Each row was made from one path, in order. Every step used is in the known rows, and no mark comes twice. Write each row's path.
Known rows
ketim > bulo > tulod > domova > ravak: [  3.3  42.7  -4.9 -23.5   8.8  17.5   3.8  -4.2  11.9   0.1  10.8 -12.3
 -57.6 -10.6  36.9 -50.0 -12.2  28.5   4.4  16.0]
vori > lamo: [ 13.1  -7.7   8.9   7.6  -6.2   2.4 -16.7  10.5  18.1 -18.7  20.3   4.2
  -1.4  -7.5  -7.3  24.6 -14.8  -1.9   0.3   7.1]
vori > lamo > ketim: [ -8.5 -19.3  20.6  20.8  -8.3 -15.2 -26.2  29.2   1.0 -29.5  24.6  14.3
  -6.6 -14.2  12.8  12.0  -2.9  25.1  -1.4 -10.3]
bulo > ketim > domova: [ 20.1  17.2   2.8 -23.4  -5.3   5.5 -51.8  22.5  -4.7   2.3  -3.1 -17.0
  -9.1  -2.4  -3.0 -12.1  16.9 -17.6  11.6  -0.6]
ravak > domova > ketim > bulo > tulod > lamo: [ 70.2   3.5 -22.8  -1.6  11.8 -20.0 -16.7  13.1  28.3  -3.2  11.1 -16.8
   4.6  -8.1  25.0  -2.1  25.1  46.3 -31.6 -34.4]
ravak > domova > tulod: [ 45.2 -11.5 -19.9  16.3 -24.4   1.0   5.6  -6.3 -11.1   7.5 -30.7  24.8
  -9.9   0.3  17.2  -8.7 -28.2  -2.0   7.9  -7.1]
domova > ketim > bulo > tulod: [ 29.3   0.1   3.2  -1.9  13.6  -2.8  -1.9   4.1  16.5  -1.3   4.1  -6.0
 -17.0  -7.3  19.1 -18.2  33.5  36.8 -21.3 -13.4]
lamo > ketim > domova > ravak: [ -3.9  34.5  44.0   5.0   4.7  -7.5 -51.3  26.5  -8.7   8.6  -1.4 -23.2
 -26.0  -7.3  13.9 -28.1   6.0  29.6  -8.7 -13.7]
lamo > ketim > bulo > tulod > domova > ravak: [-18.2  32.4   9.1 -12.9   5.6   3.2  -7.9  15.1  -7.8 -11.0  12.8  -2.6
 -61.8 -14.3  57.4 -62.3  -2.1  53.7   2.8   1.3]
ketim > bulo > tulod > domova: [  7.3  17.0 -24.5 -16.5  10.9   5.5   9.7  -9.6  -5.6 -13.1  17.7  -1.4
 -35.9  -5.5  23.3 -40.9   6.7  18.3   9.9  12.9]
bulo > tulod > lamo > ketim > domova > ravak: [ 10.7  40.1  26.5 -18.0  28.0   5.6 -56.9  34.1  12.2 -15.2  22.6 -35.8
 -16.2   7.0  24.3 -33.6  26.8  39.3 -28.7 -12.7]
ketim > domova > tulod > lamo > vori: [ 73.6  10.0  -9.0   2.3  -8.8  10.4 -19.2   4.8 -10.2 -27.1  28.3  -7.1
  13.9   1.4 -13.4 -33.7 -15.2   5.6 -26.7  -9.4]
lamo > ketim > bulo: [ -8.5  -4.7   0.0  21.5  -8.4 -26.0   4.8  23.0 -12.3   0.1  14.9   2.0
   1.4 -32.9  29.6 -23.6  15.5  42.1  -1.2 -12.4]
lamo > ketim: [-20.5 -10.8   9.8  13.0  -3.1 -13.5 -10.9  19.8 -17.6 -10.5   3.4  10.0
  -2.0  -6.0  19.3 -12.8  12.4  26.2  -2.6 -15.1]
lamo > tulod: [ 21.3   6.7  -8.7  -7.3  -1.2  -2.9   1.7   4.9   8.6 -20.1   7.7  -2.8
  10.4  19.6  -3.6 -10.1   5.5  12.8   3.8  -3.1]
domova > tulod > lamo > vori: [ 55.4  -7.6 -21.2   4.5 -20.3  15.1  14.4   1.2  -0.1 -37.5  27.4  17.8
  12.0  -0.3   6.6 -25.3 -26.8  13.4 -26.2  -8.9]
bulo > ketim > domova > tulod: [ 48.6  13.1   5.0  -4.8 -24.3  16.0 -31.8  14.3 -10.1  -3.6 -15.1   5.1
 -23.8  -5.3   4.9 -35.1   2.7 -20.7  14.9   0.3]
domova > ravak: [ -4.2  28.1  19.1  -8.5  -0.6  13.3  -4.5   2.4  14.2  12.2  -7.4  -9.7
 -20.9  -3.5  14.2  -7.5 -19.5  11.6  -5.6   2.1]
vori > lamo > tulod: [ 33.4  -3.4   1.2   2.6  -7.9   0.4 -13.3  15.7  24.7 -37.9  27.7   1.9
   4.6  13.4 -12.2  15.7 -10.0  13.4   4.3   3.6]
bulo > tulod: [ -8.3   1.2  -8.0 -21.7  20.2  15.3  -6.1   1.3   6.4 -12.7   1.6   7.0
 -11.2  18.7  12.0  -6.3  14.5   3.1  -5.7  11.7]
tulod > lamo: [ 20.5   2.6  -7.0  -3.0   4.2  -3.9   2.0   5.7  14.4 -12.6  22.2 -15.8
  17.5  -5.6  -2.2  -0.7   4.6   6.6 -14.0 -12.7]

Write each row's path
[ 50.1  -5.1  -5.7  14.3 -15.1   7.2  24.8  -2.3   6.2 -16.6   9.7   3.0
   4.9  -3.3   7.4 -22.8  -9.2   7.2 -10.4  -9.0] | domova > tulod > lamo
[ 76.8   9.1 -17.1 -16.4 -24.5  18.0 -39.4  23.9  -4.8 -32.6  22.9   3.6
   2.7  -3.3   5.9 -36.9 -10.1  -0.2 -16.2 -10.1] | bulo > ketim > domova > tulod > lamo > vori
[  1.2  -5.3   6.3  13.6   3.7 -20.5  -8.4  27.2  -5.1 -21.9  28.2  -4.3
  12.2 -10.9  17.4 -14.4  18.9  35.5 -14.8 -27.9] | tulod > lamo > ketim
[ 72.2   6.4  11.1  16.6 -21.9 -20.2 -11.8   6.8  16.2 -40.5  38.8  -9.7
 -34.1  -9.1  -1.1 -24.8  -6.2  44.4   3.6 -21.9] | vori > lamo > tulod > domova > ketim > bulo
[ 39.8  -8.5  -4.7  36.1 -24.0 -20.1  32.3  18.2  -5.4 -19.1  27.8   6.4
   5.2 -38.3  34.0 -47.9   5.0  44.3 -10.7 -22.4] | domova > tulod > lamo > ketim > bulo
[ -1.3  35.9  16.6 -12.4  -2.5  16.8  -6.2 -11.5  -2.9   1.7  -1.9  -7.6
 -52.1   1.5  17.4 -37.7 -30.1   6.9  11.6   2.1] | tulod > domova > ravak
[ -1.2  -1.2  -3.7   2.0  -0.2  -7.2 -18.5  21.3  -5.9 -41.0  42.0  14.5
 -42.3 -21.4  36.3 -31.7   2.1  40.7   9.9   3.9] | vori > lamo > ketim > bulo > tulod > domova
[-15.3  -3.6  -6.7  -0.4  10.6 -11.2  -1.0  23.4  -6.8 -13.3  13.9   8.1
  -9.5 -16.6  39.2 -28.6  30.8  44.3  -7.6  -1.7] | lamo > ketim > bulo > tulod
[ 50.3  -3.0 -17.0  -0.9   7.9 -13.9 -19.2   7.2  13.1   8.3 -12.8   1.2
 -13.5  -4.1  26.0  -3.7  20.7  38.0 -18.9 -23.5] | ravak > domova > ketim > bulo > tulod
[  5.4   7.7 -21.0 -12.8  13.5   6.1   8.9   4.2  12.2  -1.8  10.3  -3.1
  -3.2 -10.5  21.0 -14.7  18.6  18.8  -6.0  13.0] | ketim > bulo > tulod
[ 34.9   0.9  12.7  20.0  -8.8 -20.3   4.3   3.0  10.5   8.3   5.4 -11.4
  -8.1 -25.3   6.5 -12.6  16.9  33.2 -16.2 -26.7] | domova > ketim > bulo
[ 16.4  43.2  30.8  -7.6   7.4   9.6 -38.9   7.6   8.0  19.6  -6.6 -33.6
 -21.6  -2.1  -3.0 -16.0  -7.6   2.9  -5.4   3.3] | ketim > domova > ravak
[ 43.6  -8.9   4.1  12.5  -7.0 -18.5 -28.2   4.5   2.6  12.1 -21.6  -0.6
  -7.1   6.1   5.0  12.5   0.3  20.8 -10.7 -36.3] | ravak > domova > ketim
[ 50.7   4.3  -2.1  -2.7  17.3  -9.9  -1.0  10.2  32.2 -13.9  27.5 -23.1
   0.9 -11.6  18.7 -18.7  38.1  41.5 -36.3 -24.9] | domova > ketim > bulo > tulod > lamo
[ 55.3  -2.7  -7.6  20.7 -13.8 -31.8 -12.8   2.8   6.6  22.8 -14.9  -9.5
  -4.0 -22.0  15.1   3.2   5.4  36.5 -13.0 -35.5] | ravak > domova > ketim > bulo
[ 18.1   2.3  12.2 -13.9  14.2   6.8 -22.3  -9.3  -6.8 -22.9  -1.1   1.5
 -54.9  25.7  11.9 -36.7  16.7  20.8  -4.8 -18.4] | bulo > tulod > domova > ketim
[ 76.2  -9.0 -40.2   5.1 -22.1   6.6  -0.1   2.5  -3.5 -24.2   8.6  24.5
  16.8   3.5  13.2 -13.5 -40.2  16.3 -23.0 -18.4] | ravak > domova > tulod > lamo > vori
[ -3.8 -10.0   1.3   6.6   5.3 -10.0 -18.3  35.2  11.5 -31.6  37.0  11.8
  -9.1 -22.7  32.2  -4.7  16.4  43.4  -6.7   2.6] | vori > lamo > ketim > bulo > tulod
[ 30.4   0.1 -22.2 -10.3   0.3   7.7  -6.9   9.3   6.1 -31.1  38.5  -2.7
  26.9   1.8  -2.5  -2.3 -10.8  15.7 -30.1  -7.8] | tulod > lamo > vori
[ 68.5  14.0  -1.9  -5.0 -19.1  11.7 -29.5  19.5   2.9 -14.6   7.7 -10.3
  -7.0  -8.8   1.7 -33.3   8.0 -11.5   0.7 -10.0] | bulo > ketim > domova > tulod > lamo
[ -4.9   8.2 -11.8 -26.5  16.8  16.8  -9.4 -11.8  -9.7 -22.6   8.3   6.9
 -41.0  20.7  14.1 -32.7   2.8   3.9  10.0  11.5] | bulo > tulod > domova
[ 18.2  43.8  23.9 -29.1  -7.7  20.5 -59.7  27.8  13.8  16.5 -11.2 -26.6
 -29.2  -5.3  12.8 -18.4   0.2  -6.1   3.3   1.4] | bulo > ketim > domova > ravak
[ 12.8  -1.3  -8.7  18.5  -6.4 -31.9   9.2  27.5   1.2 -12.6  39.4 -14.2
  19.2 -36.9  26.0 -23.4  22.4  48.5 -16.2 -26.0] | tulod > lamo > ketim > bulo
[ 67.8  -7.3 -23.8  15.7 -20.0  -2.9   8.0  -0.1   3.0  -5.3  -6.5   9.0
   8.3  -3.0  17.0  -9.6 -22.6   6.2  -5.6 -19.3] | ravak > domova > tulod > lamo
